Every row comes from one small tree of marks. The marks that hang from a mark follow it in brackets, in alphabetical order. Every link used is in the known rows. Which tree was each row made from?
(in the rows, 128 means zero)
Known rows
zefa[dipel[dake[bepi] nafi tofom]]: [ 93 124 105 157 102 125 224 122  78  89 145  94 150 150 126 177 137]
zikir[dipel[dake[bepi] nafi tofom]]: [ 81 127 104 138 103 134 224  78  56  96 150  99 167 171 156 179 118]
zikir[dipel[dake zefa]]: [ 81 138 100 121 120 144 176 114  78  89 146 125 149 181 151 156 122]
nafi[dipel[tofom[bepi]]]: [109 124 141 143 125 108 156 117 114  89 128  94 161 156 144 144 142]
tofom[bepi[dake[dipel]]]: [100 108  74 128 106 108 167 101 103 112 115 148 133 139 179 166 116]
dake[bepi[tofom] dipel]: [122 126  89 103  99 113 171  61  82  98 135  96 114 163 137 142 126]
zefa[dipel[tofom]]: [120 132 109 142 125 118 150 122 105  87 133 112 144 154 128 141 141]
zikir[dipel[nafi zefa]]: [ 72 136  79 105 126 151 180 114  78  93 162 107 138 181 149 144 104]
zikir[dipel[nafi tofom]]: [ 86 129  94 120 122 135 183  87  71  97 145 106 164 176 154 146 112]
dipel[dake nafi zefa]: [ 91 128  91 124 122 141 211 144  81 107 150 118 145 157 133 148 127]
dake[dipel]: [117 122  87 101 112 129 147 104  89 107 131 126 132 156 151 129 122]
zikir[dipel[tofom[bepi]]]: [ 98 133 123 138 130 125 158  72 101  88 132 117 164 172 168 152 124]
dipel[nafi]: [117 118  81 117 133 133 184 122  87 117 145 116 136 143 132 129 124]
zefa[dipel[dake tofom[bepi]]]: [100 124 132 168 118 117 186 125 112  81 119 120 162 151 137 165 148]
tofom[bepi]: [128 121 109 134 141 121 160 107 118 109 131 128 137 141 147 133 135]
bepi[dake]: [130 112  67 133 128 106 164 115  94 124 127 147 130 128 154 155 127]

Write each row's tree
[114 118 117 131 101 103 200 102  81  89 133  74 132 158 111 156 149]
nafi[dipel[dake[bepi[tofom]]]]
[105 141 130 127 121 118 148 136  99  85 148  88 152 172 136 139 139]
nafi[dipel[tofom zefa]]
[ 84 133 151 152 113 117 184 139 106  79 134  96 171 170 146 163 146]
nafi[dipel[dake tofom[bepi] zefa]]
[ 87 126 115 154 114  97 168 132 112  89 131 111 153 155 166 177 133]
nafi[dipel[tofom[bepi[dake]] zefa]]
[ 88 113  85 140 116 136 209 153  85  93 136 115 140 146 115 153 133]
zefa[dipel[dake nafi]]
[ 95 128  61 105  98 106 169  95  86  99 126 125 118 166 155 158 117]
bepi[dake[dipel[zefa]] tofom]
[101 141 101 125 128 132 184 122  89 104 155 104 154 165 143 140 124]
dipel[nafi tofom zefa]
[ 86 125  87 152 123 112 205 119 102 109 139 129 154 148 172 177 118]
dipel[nafi tofom[bepi[dake]] zefa]
[110 119  78 124  99 103 161  90  82 112 118 140 150 149 176 165 120]
bepi[dake[dipel[tofom]]]
[ 87 148 119 138 106 133 191  83  71  85 156 104 159 185 163 180 124]
zikir[dipel[dake[bepi] tofom zefa]]
[ 88 141  94 113  95 135 193  95  75  96 161  91 141 173 162 160 111]
dake[bepi dipel[nafi tofom zefa]]
[ 70 114  81 146 116 115 204  83  84 101 129 128 166 157 183 183 106]
zikir[dipel[nafi tofom[bepi[dake]]]]
[108 140  91 105 103 134 158 100  89  98 157 107 116 164 158 151 118]
dake[bepi dipel[zefa]]
[ 76 125 102 131 111 137 211  94  61  96 137 112 180 176 152 161 119]
zikir[dipel[dake nafi tofom]]
[ 80 118  86 128 108 142 223  92  59  99 153 105 146 163 149 172 114]
zikir[dipel[dake[bepi] nafi]]
[123 132 106 120 100 118 160  72  82 103 140 105 142 160 162 153 126]
dake[bepi dipel[tofom]]
[ 74 120  47 101  93 113 201 104  76 102 134 116 120 166 152 162 106]
bepi[dake[dipel[nafi zefa]] tofom]
[ 99 110  84 154 123 105 205 105  99 117 125 132 158 133 170 173 122]
dipel[nafi tofom[bepi[dake]]]
[114 122 101 150 112 125 191 127  91  91 141 110 125 141 123 167 143]
zefa[dipel[dake[bepi]]]
